Each row comes from the steps of one path. Every step used is in the known rows, and no mark comes twice. Write the path behind each row, first mark first.
Known rows
u, h: [ 25 -30  16  -4   1   9  25  23  -6  10 -23  -2 -14   7 -21 -12  31  -5
  16 -35  12]
k, r: [  4  38 -15  18 -31  -5  21  -1  -6 -32   6 -24  11 -13 -12  -3  -8  -7
   1  -9 -34]
u, a: [ 33  51  19  17  -7   5 -25 -18  13  18  13  19 -10  -3 -18   9  -9 -17
  12   5   6]
k, r, h, u: [-14   8  19 -24  20   5  35  -2 -16 -11 -20   0  23  -8   4  18  -8   0
  59 -36 -42]
r, k: [ 34  22 -21  14  12   6  31   5  -3  37   1  11  18  -1  -2  40  -4 -25
  -2  20  -5]
k, r, d: [ -3  31  -8  -4  -7  -2 -19 -20   8 -11 -25 -33 -20   8 -11  28   9  13
  -2 -34 -28]
a, r, h: [-17 -18  23 -12  45  28  17  -1  20  -4 -33 -28  16  -6 -31  45  -1 -14
   2 -31 -42]
d, u: [ -3 -13 -25 -31   2 -28  13 -36   5   2  23  -3  11 -15  12 -11 -18  29
  -3 -25  -7]
a, r, d: [-34  -3   3 -21  26   8 -38 -23  33   9 -41 -35  -5   3 -16  42  13   3
 -10 -34 -26]
r, d, u, a: [ 28  39   1 -19   5 -14 -37 -59  25  28  13   9 -18  -4  -8  18 -14  17
  10 -33   0]
d, u, a, r: [ -9  26  -3 -12   7  -6 -14 -42  42  10   8 -11  30 -30 -24  13 -22 -13
  -1 -23 -34]
a, r, d, u, h: [ -1 -45  -1 -39  17  -5  12 -19  20  15 -31 -26  -8  -4 -20   4  26  20
   7 -78 -12]
d, u, a, r, k: [ 26  41 -23   4  17   1  20 -29  31  45   6  -2  42 -22 -23  52 -22 -33
  -3   1 -34]
h, r, k: [ 29  30 -16   9   6   3  29  -5 -18  38   7   8  25 -11  -4   4   3  -8
   4  20   2]
a, r: [-34  -7  -2  -7   9   8  -1  -5  26  -6 -17 -26  29 -20 -17  14  -3 -16
 -11 -11 -35]
u, d: [ 26  -6  23   8 -14  13 -20 -11  -6  -2 -14  -2 -24   4   8  12   4  23
  31 -15   1]
r, d, u: [ -6 -15 -20 -42  16 -25 -16 -51  14  12   2 -13 -10  -1  12  12  -5  42
  -4 -45  -6]
a, r, k, u: [ -1  30 -26  21   9   5  31  -7  54  -2 -27 -30  60  -3  12  50 -25 -50
  12 -11 -42]
d, r: [-19  -5  22 -36  -9 -22  -5 -38   1   1 -10   6  -4  -2   5   0   8   5
  10 -15 -37]
a, r, d, u: [-29 -17 -23 -48  22 -22 -17 -54  33   9 -10 -31   8 -13   1  20  -6  29
 -10 -52 -29]
u, a, r: [ -8  34  12   7   4  10 -23 -20  38   7  -8 -11  23 -20 -32  21 -11 -30
  -1  -8 -31]
r, h, u: [-16 -17  27 -34  39   6  21  -1 -13   8 -22  19  15  -2  13  19  -1   5
  58 -31 -19]
h, u: [-26  -5   7 -31  10 -10   6  -4 -15   8  -8  22  22  -7  27  -9  -4   5
  51 -12  -7]

Write each row's path
[ 23 -42  -3 -27   0 -12  38  -7  -1   9  -4  -2  -5  -5 -10 -21  17  18
  14 -55   6]
d, u, h
[  3  -9  20 -23  13   8 -21 -13  -7  20 -34 -14 -29  11 -15 -17  44  28
  13 -49  17]
u, h, r, d
[ 32  39  -1  -8  -6 -17 -17 -45  17  17  32  16  -2 -14  -7  -1 -24   6
  12 -15  -1]
d, u, a
[ 23  47   5 -20   3 -16 -40 -64  14  27  20   8 -15 -11  -9  -6  -9  26
  13 -33   5]
h, r, d, u, a
[ 42  -2  -6  17   1  11  53  20  23  10 -37 -11  19  13  -1  19  13 -38
  32 -37  -5]
r, k, u, h
[ 42  75   8  17  -8  -7  -2 -41  43  20  -5  12  20   6   4  41 -24 -47
  32  -6 -31]
d, r, k, u, a
[ 19 -16   9  10  -5   6  31  16  24 -13 -36 -16   7  12   3  -8  17 -22
  32 -50  -1]
k, u, h
[ 11 -24  59 -28  22  12   0 -34  -2   1 -36  -5 -28   8  -7  41   9  16
  36 -46 -42]
u, d, r, h
[ 19  17  -3 -13   6 -13  27 -26  -3  40  -9  14  15  -1   3  40   2 -21
   6   8 -36]
d, r, k
[-12  11   9 -20  12   1 -39 -28  -3  12 -19 -13 -22   7  -2  -8  22  31
   3 -28   8]
h, r, d
[  1   1  14 -16  10   6 -17 -17  13   7 -43 -24 -17  15   0 -12  32  17
  23 -61   9]
k, u, h, r, d
[-27  27  17 -27  25   6 -52 -37  35  24 -39 -11   1  -2 -13  43   6  -5
  24 -38 -29]
h, u, a, r, d
[-14  29  15 -12  20  11 -54 -36  41  20 -34 -21  -9   1 -27  48   8  -8
  -2 -33 -24]
u, a, r, d
[ 36  13  14  -9  -5  -5  14 -33  -6  38 -18  12  -1   0   6  48   3  -6
  28  -2 -35]
u, d, r, k
[ 28  49 -10  19  15  14  13 -12  26  45  -7   1  35 -14 -29  56 -13 -51
  -1  16 -31]
u, a, r, k
[ 11  35  53 -30  21  -1 -11 -38   3  27 -10  36   0  -7  -6  25  -6 -12
  64 -30 -30]
d, r, h, u, a
[  2   6  23 -16  42  18   6 -32  34   8 -13 -18  15 -15 -35  45 -15 -10
   7 -39 -43]
d, u, a, r, h
[ 29  59  -5  -9  -9 -19 -28 -60  24  11  17  -3 -13  -9 -13  17 -18  13
  10 -37 -19]
k, r, d, u, a
[-14 -13  46 -46 -13 -19 -16 -49 -15   5 -26  19 -10  -6  27   2   8  25
  68 -36 -40]
h, u, d, r
[ 23   9  17 -24   1 -10  18 -34 -14  42 -23  24  12  -5  19  44   2  -4
  54  -9 -40]
h, u, d, r, k
